Each row comes from the steps of one walk. Every step used is in the known rows, and no mark comes twice. Write the walk behind each row, first mark first.
Known rows
fimidas, dopuv, vifilo: [ 13  13   6  -5 -16  -2  -4   4   8   5  -4  -8  -5   1  -4   5  -1   1
   1   2   4   4 -13  -1   4 -14  -6   0  -1  -9  -2  -7  -4   7 -11  12]
bugu, muvez, tisev, dopuv: [  6  -1  -3  -9  18   2  -2  -3  11   8  16  -8  -9  -5  -5  -9   0  -2
 -16  16 -10  -5  -1  -3  10  -3  -3  12   4  13   1 -17   1  22  10  -4]
nabo, loke, tufud, muvez, fimidas: [ -5  39   6 -15  22  10   3  13  -2   3  -7 -15  -7  -5  -5   0  -8  14
   5   4   2  12  -7  10   4  11   8   2  -7  -5 -12 -27 -11  28   8   1]
bugu, muvez: [  7  -2   2   0   8  -1   2 -11   6   3   8  -8  -2  -4  -4   3   4   6
  -6  14  -7   4  -5   1   6  -2  -1   0   5   3   4  -6   1  15   2  -3]
nabo, loke, dopuv: [  1  20  -9 -12 -18   9   5  -5   2   9  -7 -18  -3  -2  -3   3  -6  13
   7   3 -11  17 -11   6   9   6   3  -4 -11  -7 -10 -25 -10  11   2  -6]
kade, dopuv, vifilo: [ -3  10  11   2 -11   0  -1   1   1   3 -11  -8   1  -3  -1  19   9   3
  14  -2   0  14 -11  -8   4  -9  -8 -14   3  -6   3  -6  -3   9 -20  10]
tufud, nozak: [ -4   3  14  -2   2 -13   0  -6  11  10   2 -12   3  -4  -4  -5  10  16
   0   8 -11   5  -2  -7  15 -10   0  10   1 -10   3 -12  -3   1 -14   2]
tisev, muvez, fimidas, dopuv: [ 13  10  -6 -15  -9   0  -9   6  11   1   4   1 -11   3  -5  -6  -4   4
  -2  16   0   4  -2 -12 -15   4   6  14  -2  -9 -11 -11  -6  30  -9   5]
loke, nabo: [  0   7  16 -11 -11   3  -4  15   3   4  -1 -15   8  -4  -3   2   2   8
   0   3  -4  11  -7  -3  -8   0  12  -5  -3  -2  -6  -9   1  19  -6   1]
bugu, muvez, tufud, nozak: [-11   4  19   4  14  -7   6 -24  11   7   7 -10  -2  -7  -4  -9   9  15
  -9  19 -15  -5   0  -6  27   0  -3   0   4   6   2 -16   1  18  -4  -4]
loke, tufud, muvez, fimidas: [ -4  28  14 -11  22   4  -1  22   0   0  -7  -7  -4  -6  -5   0  -5   3
   3   7   7  13  -4   2   6   9  12  15  -2  -7  -6 -14  -6  23   4   8]
loke, tufud, muvez, tisev, dopuv, kade: [ -6  17   1 -10  25   2  -1  30   3  11  -2  -7  -4  -9  -3 -10  -8  -6
  -6   9   0   4  -3   1  15   0   7  23   0   6  -3 -24  -3  31  12   5]
tufud, muvez, fimidas, dopuv: [ 12  32   3 -17   6  -8  -4  23   6  -2  -1  -4 -13   0  -7   2 -10   3
  -4  10  12   3  -2  -2  -4   3  12  11   6  -5  -8  -9  -8  10   2   4]
loke, tufud, nozak, dopuv: [-16  -3  25   2  13  -2   1  -8  10  11   0 -14   3  -7  -3 -17   5  16
  -1   4 -11   9  -4  -2  31  -3  -4  16 -14 -10   0 -25  -1  12   2   9]
dopuv, tisev, muvez, tufud: [ -8   3   6  -2  -1  -7   1   9  -1   3  -5   2   3  -4   0 -17   2   7
   3  22 -15   0   2 -12   2  17   6   3   4   8 -11 -16  -3  35 -11 -10]
tili, vifilo: [  5  -4  26  -5 -12   1   1  14   6   7  -5  -5  -2  -2  -1   6   4  -3
   6  -4  -7   2 -10 -10   6  -5  -3   3   0   0 -13  -3  -2  11  -2   4]
tisev, muvez, fimidas, dopuv, vifilo: [ 11  17  -3 -12 -10   1  -9   6   9   2   0   0 -13   3  -4  -2   0   2
   3  14   3   6  -6 -13 -12  -2  -3   7  -4  -9 -10 -11  -6  29 -17  11]
muvez, tisev: [  5  10   7 -11   5  -1  -6  14   6   3  -1  -5   1  -5  -5  -5   3   1
   1   6 -11   3  -2  -3  -1   2  10   8  10   1  -1 -11  -4  13  -2  -5]
nozak, tufud, muvez, tisev: [ 20  14   3 -19   5 -12  -5  29  -1   3  -1  -2  -8  -5  -7  -6   1   1
   0   7   0   3  -2   0  10   0  11   4   8   2   0  -9  -6   1   5  -6]
tisev, dopuv: [ -6 -12   0  -7   4  -3   0   0   7   8   6 -13  -1  -3  -1  -6  -3   2
  -7   9  -3   1  -6  -8   6   4  -6   3  -4   1  -3 -14  -1  13  -1   6]
nozak, tufud, muvez, tisev, dopuv: [ 16   7  -2 -21   8 -12  -4  27   2   7   5  -6 -11  -4  -6 -12  -4  -2
  -7   9   2  -1  -3  -4  14   0   3   8   2   6  -1 -14  -4   4   8  -2]
muvez, tufud, nozak, dopuv: [-26  -4  28   4   8 -13   4 -14   9   7  -1 -12   2  -8  -2 -20   4  20
  -4  14 -18  -2   1 -14  35   9  -5  -5  -4   3  -6 -26  -1  10  -5   1]
nozak, tufud, muvez, tisev, dopuv, vifilo: [ 13   9   1 -18   5 -10  -4  27   0   7   0  -6 -13  -4  -4  -6   0  -5
  -3   6   5   0  -6  -5  17  -6  -6   2   0   5  -1 -15  -4   4  -1   4]
bugu, muvez, fimidas, dopuv: [ 15  23   1 -10  11   2  -3  -9  15   2  11  -3 -11   1  -7   2  -2   5
  -9  17   1   1  -4   0  -4  -4   6  13   5   2  -2  -8  -4  19   5   0]
tufud, nozak, dopuv, fimidas: [-21  -2  15   5   8 -13  -4  -8  13  12  -2 -11   2  -2  -1 -10   5  20
  -1  13 -15   7   1  -7  27 -13  -2   6  -3  -6  -3 -20   1   4  -4   9]
nozak, tufud, muvez, fimidas, dopuv: [ 26  27   2 -22   2 -11  -6  22   5   2   1  -1 -13   2  -8  -2  -6   4
  -1  10  11   4  -5  -2   1  -2  11   7   3  -4  -5  -6  -8   1   3   2]
tisev, dopuv, vifilo: [ -8  -7   3  -3   1  -1   0   0   4   9   0 -13  -2  -2   1   0   0  -1
  -2   5   0   4 -11  -9   9  -5 -18  -5  -6   0  -3 -13   0  13 -12  15]
tisev, muvez, tufud, nozak, dopuv: [-21 -18  14   3  -4 -11   1 -11   7   7   4  -7  -4  -6  -2 -24   6  17
  -4  19 -18  -2   3 -20  25  12  -7  -2  -9   0 -10 -27  -1  26 -10   2]
nabo, loke, dopuv, vifilo: [ -2  25  -6  -9 -20  10   4  -5   0  10 -12 -19  -4  -2  -2   9  -3  10
  12   0  -8  18 -14   6  10  -1  -7 -10 -12  -7  -9 -25  -9  11  -8   2]
tufud, muvez, tisev, dopuv: [  2   7  -2 -16  14  -8  -3  28   2   4   4 -10 -12  -7  -5 -10  -7  -4
 -10   9   2  -2   0  -4  11   5   4  12   6   7  -5 -18  -4  14   7   0]

Write each row's walk
[-12   6  12  -1   1 -14   2   2   5   9  -3   0   2  -4  -1 -21   9  14
   1  22 -18  -2   5 -15  13   8   5  12   2   4  -8 -19  -3  30 -16  -9] : dopuv, tisev, muvez, tufud, nozak
[ 16   5   2 -13   0 -15   0  18  -3   3  -2  -5  -4  -3  -4  -1   0   5
   1   6   4   7  -5   0  10   0   5  -3   3  -3  -1  -5  -3  -2   0  -1] : nozak, tufud, muvez
[  0  18   0 -10   6  -4  -6  14   4   3  -2   5  -2   1  -2  -9   2   6
   5  21  -9   7   3 -12 -14  13  11  16   5   1 -11 -11  -5  33 -12  -7] : dopuv, tisev, muvez, fimidas
[  3  15   9  -1  -1  -6  -1  10   2   4  -9  -3   5  -2  -1   8   5   5
  10   5  -6  10  -3  -8   0   0   9   3  10   2   1  -7  -4  12 -10  -8] : kade, dopuv, tisev
[ 11  35   6 -14   4  -7  -4  23   4  -1  -6  -5 -15   0  -6   7  -7   1
   0   9  15   5  -5  -3   0  -4   4   6   4  -6  -7  -9  -8  10  -8  11] : tufud, muvez, fimidas, dopuv, vifilo
[-18   7  25   1   5 -12   3 -12   8   7  -3 -11   4  -8  -3 -11   8  17
  -1  13 -15  -2  -1 -12  24   5   2  -1   2  -1  -2 -17  -3  11 -12  -1] : muvez, tufud, nozak
[  7  55   5 -19  20   6   2  20   2   7  -7  -9  -9  -1  -6  -6 -12  12
   0   7   5   6  -6  13   3   6  14  16  -5  -2 -14 -29 -13  28  12  -5] : nabo, loke, tufud, muvez, fimidas, dopuv, tisev
[  4   1  -3  -4  -3  -9  -2  14   1   5  -2   2   3  -1   0 -11   4   5
   3  17 -11   6   1  -9  -6   7   6  12   3   1  -7 -10  -2  27 -12  -8] : dopuv, tisev, muvez
[ 12  13  -5  -3  -8  -7  -3   4  10  10  -2  -3   1   1  -4   2  -5   4
  -4  10  -2   3  -8  -3  -3 -11   9   8   6  -3  -3  -8  -2  16   0   2] : fimidas, dopuv, kade
[ -9  22  14  -6  10   5   5  -9   7  13  -1 -20   3  -6  -4  -7   4  24
   4   1 -12   9  -9   8  18  -4   0   6 -12 -11  -4 -29  -7  19  -1   0] : nabo, loke, tufud, nozak
[-12 -10  12   1   3 -18  -1  -3  10  12   4  -5  -2  -3  -1 -23   9  19
  -4  18 -17   3   5 -13  21   0  -4  16  -6  -2  -5 -24  -1  13  -9  -4] : tufud, nozak, dopuv, tisev, muvez
[ 13  22   4 -19  11 -10  -4  20   0   1  -2  -1  -7  -1  -5   1  -1   5
   4  10   6   8  -3  -4   1   4  10   2   4  -3  -3  -7  -6   2  -1   0] : nozak, tufud, muvez, fimidas
[-26 -14   8   5   0 -13   2 -11   8  11   1  -5  -1  -6   0 -22   6  17
  -3  23 -20  -1   3 -21  23   7  -5  -1  -5   4 -10 -29   1  33  -9   1] : tisev, muvez, tufud, nozak, dopuv, kade
[-14  -1  -3  -2   8  -2  -4   3   8  10  -1 -10   3   1   1  -2  -6   2
  -3  13  -4   5  -5  -6   7  -6  -2   3   0   2  -6 -13   2  18   1  11] : tisev, dopuv, fimidas
[ -7   1  12   3  10   0   6 -16   4   1   5  -7  -1  -7  -3  -4   2   7
  -7  18 -11  -3  -2  -4  16   9  -1  -9   6  11  -2 -12   1  24   2  -5] : bugu, muvez, tufud
[  6  15   4 -13   9  -9  -3  30   0   0  -3  -6  -8  -7  -6  -3  -2   0
  -2   8   0   2   1  -1   6   5  12   9  12   1  -2 -11  -6  10   2  -4] : tufud, muvez, tisev
[ -6  11  -4  -6 -20   0   3   8   1   7 -10   0  -1  -3  -1 -12  -3   2
   6  19 -15  10   0 -11  13  17   8  14  -6   3 -12 -21  -6  29  -7  -9] : loke, dopuv, tisev, muvez, tufud
[ -2  11  -8 -12  18 -10  -2  29   3   9   1  -7  -8  -6  -4  -7  -7  -4
  -9  14   0  -1   0  -6   9   0   6  13  10  10  -4 -19  -3  19   7  -1] : tufud, muvez, tisev, dopuv, kade
[ -7  16   4   3  -2  -1  -5   4   5   4 -12  -5   5  -1  -1  18   3   6
  14   6  -5  14  -6  -6   2 -10   8  -6  10  -4   0  -5  -1  14  -8   7] : kade, dopuv, fimidas
[17 32  3 -9 17 -1 -3 -2 14  4  8  2 -9  2 -6 -3 -2  5 -9 21 -2  0 -1  1
 -6 -4 10 20  8  7 -2 -9 -5 22  4 -7] : bugu, muvez, fimidas, dopuv, tisev
[-13   5  14  -5  13 -15  -4  -2  12  10   3  -2  -6  -1  -2 -23   8  19
  -2  22 -15   5   7 -16  13   4   0  20  -5  -2  -7 -26  -3  19 -11  -2] : tufud, nozak, dopuv, tisev, muvez, fimidas
[-18 -13  10   2   2  -8   1   4   1   4  -3   0  -1  -4   1 -25  -1  10
  -2  21 -16  -1   3 -15  15  22  -1  -2  -4  10 -15 -25  -1  31  -1  -7] : nozak, dopuv, tisev, muvez, tufud
[-26   3  29   4  12 -16   4  -8   8   9  -4  -8   3  -7  -2 -24   5  20
  -4  18 -19  -4   4 -13  34  10   0   2  -2   8  -6 -27  -2  13  -6  -7] : muvez, tufud, nozak, dopuv, tisev
[  8  36  -4 -14  11 -10  -4  23   6   4  -4  -1 -10   0  -6   5 -10   3
  -4  15  10   5  -2  -3  -5  -2  15  12  11  -1  -8 -11  -7  16   2   4] : tufud, muvez, fimidas, dopuv, kade
[ -4   4  -6 -10  12  -3  -5  12  10  14   3  -5   1  -4  -3  -9  -2  -4
  -7  13 -11  -2  -3 -10   2  -2   4  14   8  10  -3 -20  -2  24   3  -1] : muvez, tisev, dopuv, kade
[ 13  41   4 -17  13 -12  -4  30   5   0  -4   0 -12   0  -6  -3 -10   3
  -3  15  10   2   1  -1  -3   4  16  20  10   0  -9 -10  -9  12   1  -3] : tufud, muvez, fimidas, dopuv, tisev
[  4  17   5  -7  20   3  -1 -10   9   1   8  -4  -5  -2  -5   4   2   6
  -4  17  -4   5  -2  -3  -5   2   4   5   7   3   0  -8  -2  19   1  -1] : bugu, muvez, fimidas
[ -8  22   4 -11  24   5  -4  32   3   7  -5  -9  -5  -7  -3  -8 -10  -5
  -3  10   1   5  -2   3  19  -3   8  22   0   3  -6 -22  -3  29  14  10] : loke, tufud, muvez, tisev, dopuv, fimidas
[ 19   8  -5  -8 -14  -8  -5  15   8   6   2   3  -5   3  -4 -12  -3   3
  -5  14  -4   0  -2  -6  -6  -1   7  19   1  -3  -9 -10  -5  24  -6  -5] : fimidas, dopuv, tisev, muvez
[-17  -6  12   5   8 -16   0 -10  12  15   1 -10   4  -4  -1 -10   7  19
  -4  13 -15   6  -1 -10  23  -9  -3   7  -2  -3   0 -23   1   6  -6   2] : tufud, nozak, dopuv, kade
[  8  12   2  -6 -11  -8  -2  10   7   5  -2   3  -4   0  -4 -17  -5   5
  -5  19  -7  -5  -1  -9   3   8   8  11   2   4 -12 -16  -5  32  -5  -6] : fimidas, dopuv, tisev, muvez, tufud
